(in the rows, 128 means zero)
Known rows, with every way that one mark hangs from another:
gikiz[guge[nesas] lelek teli]: [149 122 161 112 116  72  96 116  74 123 135 180  94 127 101  57  89  96
  33 142  68 133 107 180 102 135 123 109 139  80 176  49 132 101  60 123
 105 143]
teli[gikiz]: [124  59 161 164 112  96 139 142  79 128 132 139 176 103 134 101 156 135
 143 121 100 104 175 115 140 162 122 151 152 142 147 116 156 109 156 106
 116 153]
nalud[raput teli[gikiz[guge lelek[libu safib]]]]: [127 179 184 166 125 109 100 156  72 129 119 188 189 149 151  73 139 124
 152 145 108 114 122 138 125 188 110 110 164 123 156  78 146  84 109 126
 134 145]
nesas[guge[gikiz[lelek[libu] pilot] safib]]: [145  77 134 181 140 117 116 145 105 134 137 161  82 104 137 103 119  95
 120 123 116 109 113 144  77 181 136 107  98  97 124  94 136  98 124 117
 100 122]
sozig[libu[lelek[gikiz] pilot] safib[guge[nesas]]]: [121 105 115  94 105 137  78 148  81 149  73 152 130  94 120 108 141 103
 144  96 173 128 116 118  32 119 172 110 162 163  96 111 117  50 146 164
 131 155]
raput[nalud[teli[gikiz[guge[safib]]]]]: [124 100 126 170 104 132 108 159  89 109 143 163 141 139 141  70 180 131
 140 141  87 132 154 122 123 199 115 122 131 141 127  85 127 103 137 138
 136 149]
sozig[libu safib[lelek]]: [154  83 128 111 110 114  86 144  86 145 100 161 150  85 101 104 191 114
 153 106 148 111 131 129  72  81 159 162 166 156 112 113  87  79 174 156
 117 160]
lelek[gikiz[teli] libu[pilot] safib[guge[nesas] sozig]]: [121 184 178 142 122 159  92 168 151 156 179 106  98  92 125 161 128 154
 190 124  93 145 102 139 129 110 141 106 220 151  92 122 103  81 102 161
  87 157]
guge[gikiz[teli] nesas safib[lelek sozig[libu]]]: [117 100 123 140 121 143  90 189  93 110 141 194  95 148 160  78 124  75
  62  70 158  90 144 167 114 110 148 173 150  83  83 119 110 141 192  96
  95 173]
raput[nalud[teli]]: [144  93 133 167  84 130 126 149  91 102 138 165 135 139 126  85 192 142
 142 142  66 145 142 123 115 189 123 106 136 161 115  82 129  92 138 150
 141 131]
nalud[raput teli[gikiz[guge[nesas] pilot]]]: [115 164 185 160 115 100  92 155  55 115  99 183 184 178 152  56 137 100
 123 131 110  94 138 137 117 212 107 121 166 128 159  78 173  82 109 121
 150 138]
gikiz[lelek pilot[safib[guge]] teli[nalud]]: [162 130 155 140 135  65  65 117 139 146 134 161 119 133 118  69  99  73
  49 115  36 116 116 151  79 131 124  95  83  77 178 129 137 129  85 115
  90 120]
safib[guge[nesas] lelek[gikiz] sozig[libu]]: [146 144 125 103  92 151 108 164 130 135 144 158 191 124 172 125 151  58
 151  77 162 100 129 113  74  11 115 189 184 139 145 145 129 115 201 149
  97 172]
nalud[raput teli[gikiz]]: [123 135 183 174 111 109 116 165  60 108  97 182 219 163 161  70 160 121
 159 122 118 104 151 129 134 205 115 125 163 143 135  92 164  75 139 124
 148 135]
sozig[libu[pilot] safib[guge]]: [129  83 122 109 111 113  91 137 100 148  80 141 158  98  99 100 167  96
 158  81 147 137 120 123  53 116 182 138 157 152 102 127  97  54 146 165
 105 138]
nesas[guge[safib]]: [151  53 137 181 122 119 129 143  83 120 128 142 155  97 145  97 160 120
 153 104 118 116 126 123 107 154 144 125 121 112 111  92 137  71 135 152
 128 118]
nalud[raput teli[gikiz[guge[safib[sozig]] lelek pilot]]]: [133 157 181 162 130  96  82 152  79 124 108 194 184 170 160  57 126  80
 113 123 116  91 131 141 110 186 107 118 151 110 160  93 167 100 118 114
 134 149]
nesas[guge[safib[lelek[gikiz[pilot teli] libu[sozig]]]]]: [147 102 141 159 130 126  87 153 110 125 134 138 118  95 149 105 145 110
 160 118 129 118 109 147 103 140 126 121 139 132 128 106 141  75 128 160
 122 131]
sozig[libu[pilot] safib]: [140  52 139 115 105 102  93 129  86 138  84 146 134  91  84 103 176 123
 144  95 128 126 122 129  63 136 181 132 164 160  86 116 104  65 145 162
 115 143]
teli[gikiz[lelek] nalud]: [123  66 138 152 121  77 107 119 106 124 124 157 192 127 150  84 124 107
  97 125 110  85 187  98 103 158 119 148  94 124 164 128 155 169 162 101
 105 142]
guge[gikiz[lelek[safib[sozig]] teli[nalud]] nesas]: [121 100 156 142 116 115 111 148 107 109 149 182  83 145 129  83  90 108
  48 123 100  92 144 148 105 161 143 128 122  85 102  90 138 161 140  93
  95 146]
raput[nalud[teli[gikiz[lelek[libu]]]]]: [134 104 136 162  96 125 114 146 101 119 146 165 124 135 133  91 173 139
 136 149  79 144 149 120 112 197 114 123 130 156 130  88 138 104 142 134
 129 140]
safib[sozig[libu]]: [165  68 159 127 100  97 128 121  93 133 141 156 171 106 113 120 173 113
 128  93 107 110 124 106 109 101 139 156 167 133 115 139 130  89 171 151
 111 151]
libu[pilot[safib[guge lelek[gikiz[teli[nalud]]]]] sozig]: [116 109 137 139  85 124  94 147 155  86 103 132 184  95 140  91 138 120
 165  92  96 138  99 140 112 104 148  69 141 171 115 158 170 123 144 175
 124 152]
gikiz[guge[nesas] lelek[safib[sozig]] teli[nalud[raput]]]: [142 175 173 122 131  79  50 112  99 129 157 174 136 148 119  54  88 100
  41 131  86 101 113 153 105 122 126 119 135  58 161  75 123 150  64 144
 111 146]
libu[pilot]: [149  59 158 166  77  94 144 126  97 101 108 143 154 105 111 105 155 139
 130  98  62 144 129 147 107 152 153  85 156 164 110 106 150 106 112 136
 107 132]
libu[pilot[gikiz[teli[nalud]] safib]]: [137  51 169 179  79  99 118 143 116 113 128 156 156 102 110  88 144 166
 127  95  35 132 119 144 103 172 140  61 124 125 117 124 140 132 104 153
  98 134]
guge[gikiz nesas safib[lelek[libu[pilot sozig]]]]: [ 93 111 101 162  97 161 112 191  93  98 122 182  77 129 155  97 124 106
  99  97 152 118 131 161 120 122 165 116 149 131  78 104 127 136 198  96
 113 166]
raput[nalud[teli[gikiz[guge pilot]]]]: [129 108 140 162 100 119 104 145  94 114 144 158 126 144 128  72 174 127
 130 148  69 129 150 125 111 211 105 120 134 149 146  85 142 108 118 137
 134 143]
lelek[gikiz libu safib]: [137 146 163 164 120 158 128 174 105 157 184 110  97  58 104 179 175 201
 234 181  64 137 108 122 152 112 132  81 212 170 102  97  80  64 129 149
 111 155]
safib[guge[nesas] lelek]: [138 150 117 140  79 138 129 160 103 120 124 162 188 125 166  92 152  83
 132  84 127 132 141 134  95  44 132 151 158 141 157 105 136 115 168 127
 111 148]
sozig[safib]: [144  54 147 155 111 110 119 138  88 128  97 145 149  84  91 103 170 135
 146 119 123 109 151 120 109 137 172 116 156 160  89  87 110  79 152 143
 139 148]
safib[guge lelek[gikiz[pilot teli]] sozig]: [165 160 151 138 118 130  94 157 162 134 151 148 183 115 164 116 137  56
 150  86 126 102 136 146  92  46  97 150 173 143 166 150 129 130 146 137
  85 171]

Rows:
[107 126 130 123 117 149 104 161 112 138 120 122 110  70  99 159 152 146
 217 165 138 137 109 120 124 124 148  83 191 207 104 116 110  37 167 170
 141 152] => lelek[gikiz libu[sozig[safib[guge]]]]
[145 184 141 158 128 119  80 152 160 126 141 175 191 145 169  86 124  39
 111  62 147  94 147 151  81  87 108 154 133 115 164 160 127 167 148 119
  82 159] => safib[guge[gikiz[pilot teli[nalud[raput]]]] lelek sozig]
[139 115 172 140 125 109  94 154  99 127 148 135 101 111 102 103 123 115
 115 149  52  89 117 149 117 142 104  97 170 117 145  88 130  91  84 142
 124 157] => lelek[gikiz[guge[nesas] pilot[safib[sozig]] teli]]
[133 117 151 171 105 140 132 159 133 136 141 123 136  77 112 168 152 156
 201 129  77 140 108 124 113 126 136  80 173 177 103 125 114  80 133 156
 109 149] => lelek[gikiz libu[pilot[safib[guge sozig]]]]
[149 151 140 131  92 145 108 160 148 128 146 150 171 129 171 121 132  53
 133  83 142  90 141 124  84  30 109 163 179 145 151 134 152 140 180 131
 102 172] => safib[guge[nesas] lelek[gikiz[pilot]] sozig]
[121 103 144 139  82 127 105 151 150  88 106 132 174  87 135  95 140 125
 172  93  90 145  91 149 119  98 148  68 155 172 114 151 173 108 140 174
 123 156] => libu[pilot[safib[guge lelek[gikiz[teli]]]] sozig]
[134 145 115 137  86 156 130 179 110 117 128 151 180 118 170 112 148  86
 163 106 130 119 143 134  95  42 118 143 170 153 155 104 129 110 172 130
 110 155] => safib[guge[nesas] lelek[gikiz]]
[127  98 132 169 105 131 105 154 101 111 148 163 146 140 144  73 176 125
 135 132  94 124 154 117 123 191 114 131 134 139 122  94 132 114 143 141
 134 155] => raput[nalud[teli[gikiz[guge[safib[sozig]]]]]]
[103 100 154 126 114  92  97 121  97 137 122 151 117 102 115  91 102 116
 100 139 129 113 135 130 104 153 134 133 150 137 156  90 167 121 130 118
 116 168] => teli[gikiz[guge[nesas] lelek[libu[pilot sozig[safib]]]]]
[158  97 180 174  98 113 103 159 127 139 177 183 169  80 116  79 146 154
 131 108  53  99 100 145 121 100  95  93 134  82 162 119 115 150 115 164
  99 181] => pilot[gikiz[guge teli] safib[lelek sozig]]
[157  53 146 180 123 118 126 136  99 122 135 143 164  96 149 102 155 113
 146  91 129 105 125 113 107 143 142 137 124 108 103 105 145  86 146 156
 125 128] => nesas[guge[safib[sozig]]]
[121 121 169 142 122 100 111 127  97 154 167 148 125 100 125 104 112 130
 109 142 103 105 137 119 126 128 119 147 161 107 162  91 150 133 126 108
 102 175] => teli[gikiz[guge[nesas] lelek[libu safib[sozig]]]]
[112 120 131 162 109 133 133 163 115 128 134 157 145 101 126  99 129 124
 132 108  83 131 103 122 121 113 153  98 119 104 116 120 133  91 155 133
 124 141] => pilot[safib[guge[gikiz[lelek[libu[sozig]] teli] nesas]]]
[157 109 145 189  98 136 140 169 115 127 149 146 171  68 125 133 183 164
 187 126  57 118 114 123 131  73 126 100 149 143 121 116 111 111 158 145
 126 161] => pilot[safib[lelek[gikiz libu]]]
[126  62 130 153  92 131 123 159  73 114 132 161 137 134 148  96 145 105
  81  79 130 102 145 113 139  94 171 148 163 110  70 102 143 105 199 121
 137 156] => guge[nesas safib[sozig]]
[103 147 150 160 138  64  54 119  79 131 120 147 199 159 135  62 128  92
  98 126 112  67 178 112 102 195 103 137 114 115 198 126 154 155 107 122
 134 136] => teli[gikiz[guge pilot] nalud[raput]]
[120 107 155 129 127  88  89 124 119 160 128 140 109 104 120 107 112  95
 116 135 120 113 144 125 100 146 128 134 143 143 169 128 170 104 147 102
 104 154] => teli[gikiz[lelek[libu[sozig[safib[guge]]]] pilot]]
[132 139 141 151 121 129 126 154  83 140 148 135 109  76  92 151 154 157
 191 180  81 135 111 136 125 139 114  79 183 171 145  80  85  56 107 153
 121 150] => lelek[gikiz[guge] libu]
[147 106 148 116  87 113 101 133  61 150 136 169 120  81 111 103 156 162
 143 121  83 149  84 136  71 136 133  67 162 133 141 115 121  77 103 161
 102 156] => sozig[libu[lelek[safib] pilot[gikiz[guge]]]]
[149 118 166 139 129  63  64 117  99 128 125 145 109 144 104  75 131  96
  65 120  53 113 145 156 107 185 123 108 129 125 159 120 133 106  80 125
 107 115] => gikiz[pilot teli[nalud]]
[143  44 150 103 102  97  79 133  93 150  96 164 110  94  79  94 154 126
 126 105 120 129 113 145  53 147 169 119 155 140 106 113 103  74 133 161
  96 144] => sozig[libu[pilot[gikiz[lelek teli]]] safib]
[124  64 144 150  83 121 124 157  67 135 152 180 126 109 114  84 136 141
 113 127  92 110 121 129 117 138 125  88 152 102 144  86 123 109 143 144
 113 157] => pilot[gikiz[guge[nesas safib[sozig]]]]
[130 139 126 146 125 136  75 158 141 138  98 142 159  92 123 113 150 105
 172 107 155 123 146 140  78 102 153 124 156 175 116 113  85 102 141 155
 111 154] => sozig[safib[guge lelek[gikiz[teli[nalud]] libu[pilot]]]]
[140  98 163 177 141  95  98 131  99 116 127 154 126 131 131  83 125  99
 117 116 108  93 133 145  77 227 118 120 100 104 142  99 149 103  88 139
 117 104] => nesas[guge[gikiz[pilot teli[nalud[raput]]]]]
[160  63 158 167 101 109 141 139 105 132 147 149 192  83 113 115 183 144
 147  91  64 105 111  94 125  88 145 128 139 111 100 140 129  99 170 155
 127 155] => pilot[safib[sozig[libu]]]
[137  86 138 162  93 123 118 146 100 110 143 166 136 140 139  80 173 132
 132 145  77 135 155 120 111 195 113 126 126 149 131  88 146 112 144 131
 130 141] => raput[nalud[teli[gikiz[lelek]]]]
[128  71 170 173 118  90 121 141  96 141 138 131 152 104 125  99 149 127
 129 120  68  91 160 115 130 160 118 137 140 127 155 129 171 118 141 101
 116 153] => teli[gikiz[pilot[safib]]]
[119 124 161 139 129  98 107 128 100 149 160 143 132  82 119 102 121 139
 140 159 100 120 126 128 133 134 117 121 156 124 174 103 145 116 121 118
 104 171] => teli[gikiz[guge lelek[libu[sozig] safib]]]
[129 135 132 156 130 138 115 163  92 143 153 138 112  78 107 149 151 144
 183 162 101 127 111 133 129 123 123  88 183 157 126  94  78  64 128 150
 119 162] => lelek[gikiz[guge[safib[sozig]]] libu]
[ 95  64 108 171 107 150 140 190  61 101 123 179  93 137 145  86 129 108
  85 104 130 100 151 142 129 152 169 120 135  99  71  87 119 115 192  83
 121 150] => guge[gikiz nesas safib]
[134  74 124 169 150 114  98 160 124 112 138 194 119 130 147  78 103  77
  64  96 126  94 148 160 114 151 146 116  95  74  98 130 100 158 163  88
  80 157] => guge[gikiz[lelek teli[nalud]] safib[sozig]]
[146  73 151 180 143 115 109 140 127 122 139 165 104 105 145 100 108  98
 113  96 132 114 113 156  84 185 140 122 103  91 102 106 135 110 117 131
  89 130] => nesas[guge[gikiz[lelek[libu[pilot]] teli] safib[sozig]]]
[109 116 154 118 118 104  86 141 101 127 124 178   6 141  96  93  76  90
  37 139 109 112 120 172  86 186 149 108 139 116 117  84 153 111 128  91
 106 141] => guge[gikiz[lelek[libu[sozig[safib]]] pilot teli] nesas]
[123  69 145 123  81 122  92 138 135  85  80 134 140  82 110 103 146 127
 166 110 138 128 114 148 101 119 167  77 177 212  88 126 169 110 157 172
 135 165] => libu[pilot sozig[safib[lelek[gikiz]]]]
[150 159 149 141 110 108  74 156  97 111 133 159 147 130 137  90 142  98
 119 135  92  95 139 167  99 103  96 118 164 141 175  93 124 134 106 136
 119 155] => safib[lelek[gikiz[guge[nesas] pilot teli[nalud[raput]]]]]
[148 108 147 154  91 118 121 133  78 106 104 157 134  78 129 112 125 150
 137 132  86 138 110 153  78 162 122  23 152 176 131  86 152  98  76 146
 130 164] => libu[lelek[gikiz[guge]] pilot]
[114  82 141 146  76 118 123 135 133  92 101 130 177  88 122  97 144 132
 164  91  84 151  89 126 121 117 167  61 145 169 103 150 181  94 147 172
 134 144] => libu[pilot[safib[guge]] sozig]
[108 134 131 142 114 122 122 160  96 128 123 158 114 146 134  83 112  72
  95 101 108 124 139 148  96 152 140 124 139 110 143 106 134  88 126 103
 102 127] => safib[guge[gikiz[pilot teli] nesas]]
[108  85 157 150 112  96 126 138  65 126 133 145 161 114 128  81 134 125
 115 129 106  97 163 121 133 161 116 152 155 124 163  89 156 115 129 112
 125 162] => teli[gikiz[guge[nesas]]]
[136 130 164 165  87 139 104 174 140 157 174 176 159  99 138 102 138 141
 138  84  85 120 104 127 112  81 115 117 141  94 142 138 124 127 156 160
  97 164] => pilot[gikiz[teli] safib[guge[nesas] lelek[libu] sozig]]
[152  33 165 177  66 103 145 139 117 120 133 166 144  88 109 101 140 162
 129 107  30 136 105 140  91 139 142  53 125 124 122 112 154 134 122 140
  94 143] => libu[pilot[gikiz[lelek] safib]]
[ 94 159 125 173 141  93  56 143  79 127 123 159 222 143 159  68 141 107
 124 114 149  82 178 115 120 159 114 149 116 113 175 126 120 156 140 127
 134 150] => teli[gikiz[guge[safib[lelek[libu]]]] nalud[raput]]
